Each row was made from one walk, in order. Every step used is in the known rows, and no mark comes twice. Write each row's walk.
Known rows
M > F > H: [-66 -15  20  36  -8  22 -42  -4  -5   9  18  23 -17 -11  31  -5  68   1
   5  34]
G > S > H > F: [-81  31  15  23 -17  18 -24 -18  -8  -1  61  21   1  -1 -24  -2  25   3
   2  16]
W > S: [-67 -19  -3  47 -18  15 -35   2 -14  24  37   5  -2   5  17  13  28  11
   0   5]
T > G > S > H > F: [-70  42 -13  24 -24  15 -26 -15 -14   0  74  14  -7 -17 -18  11  26  13
  11   8]
W > S > G: [-65  -6 -13  39 -17   6 -33  -5 -23  33  43  -6  -9  -1   6  23  19  10
   0  13]
M > F > H > S > G: [-72   1  22  28  -2  13 -35 -11 -12  28  16  10 -22 -20  31   2  57  13
  13  33]
T > G > S > H: [-67  37 -17  28 -25  16 -35 -13  -6   1  74   8 -10 -31   1  17  23  16
   6  11]
W > F: [-42 -21  -3  36 -12  20 -22   0   2   0  33   5   0 -31  14   3  41  -5
 -22   4]
H > S > M > F > W: [-60  15  14  21  -3  28 -28  -6   3   4  22  24  -6   6  29   1  56   5
  17  11]
M > F: [-55  -5   8  35  -3  16 -45  -5  14  -4  22  29  -8 -12  40   9  64  -6
   8  26]
C > T > G > S > M: [-55  12  -3  23 -60  11 -53   9 -14 -11  74   7 -10 -28  -7  38  29   7
   4  33]
W > S > H: [-79  -2  -6  39 -14  22 -24  -4 -13  41  49  13  -6  12  -5   1  21   9
   1  -8]
C > S > H > F > W: [-55  28   9  26 -10  14  -7 -12  29   1  67  16   9   1 -42   3  32 -20
 -10 -20]
M > F > W: [-52  15  -1  43  -4  28 -52  -4  17  -9  14  28  -5 -12  36  10  71  -4
  -2  28]
G > S: [-67   7  13  31 -24  12 -46  -6  -1 -15  51   8  -1 -26  23  17  30   9
  -5  31]
G > S > M > F: [-76  16  19  22 -19  24 -47  -6  -5 -30  49  29   0   2  26  15  41  -5
  17  46]
T > G > S > M > F > H: [-72  25  -3  24 -27  28 -44  -5 -23 -15  61  14 -14 -14  16  17  38  10
  20  38]
H > F > W > S: [-57  11  -4  45 -14  27 -24  -5 -17   8  27  17   4  30 -24  -1  45   2
  -5   1]

Which walk is each row?
[-72  -8  26  32  -3  19 -36  -6  -5  22  12  19 -17 -15  38  -7  63  13
  11  28] | M > F > H > S
[-57  20  -9  40 -14  20 -23  -9 -25  13  32   9  -1  24 -31   7  40   2
  -5   6] | H > F > W > S > G
[-66  20 -16  47 -14  34 -36  -4  -5  26  37  11  -2   6  -6   3  33  11
 -14  -5] | F > W > S > H
[-42  12   0  37 -11  23 -23  -7  -4  -6  25  21   2  14 -23  -4  58  -7
  -9   0] | H > F > W
[-73  24  -7  46  -2  36 -48  -7   3  14  22  32  -5   7  21   4  53   2
   3  20] | M > F > W > S > H
[-66  21  -9  49  -3  25 -53  -8  -2  10  19  19  -8  -2  29  19  52   3
   3  33] | M > F > W > S > G
[-58  28  -2  25 -11  28 -13 -13   0  15  45  27  -3  15 -44 -15  47  -5
  -7 -14] | S > H > F > W
[-56   9 -13  44 -20  37 -37   5 -13   3  35  13   0  23   3  11  38   2
  -5   6] | F > W > S > M
[-57  13  -2  38 -15  34 -20  -3 -23   1  32  23   5  46 -31  -3  45  -6
   1   1] | H > F > W > S > M
[-52   5   5  20  -9  -6 -18 -13  -4  30  36  -9 -13 -30  17  13  32  19
   4   5] | H > S > G
[-60 -22  14  31 -13  24 -12  -1 -17  27  21  -7  -9 -33  13 -12  40  14
 -19   5] | W > F > H > S
[-59 -14   8  26 -14  17 -11  -6 -22  33  25 -14 -14 -38   5  -6  33  13
 -18  10] | W > F > H > S > G
[-63  12   5  20 -10  18  -7 -13  -1  20  51  27  -6  16 -40 -16  42  -7
   1 -12] | S > H > F
[-64 -13  17  19 -14  33 -32   3 -14  -5  32  30 -13  20  15  -3  64 -12
  19  30] | S > M > F > H
[-60 -21  14  23 -16  29  -8   1 -23  20  27  -2  -8 -17   5 -14  40   6
 -11   6] | W > F > H > S > M
[-66 -18  26  19 -19  21 -16   1 -26  26  30   2 -18   1   5 -12  46  15
   7   7] | F > H > S > M
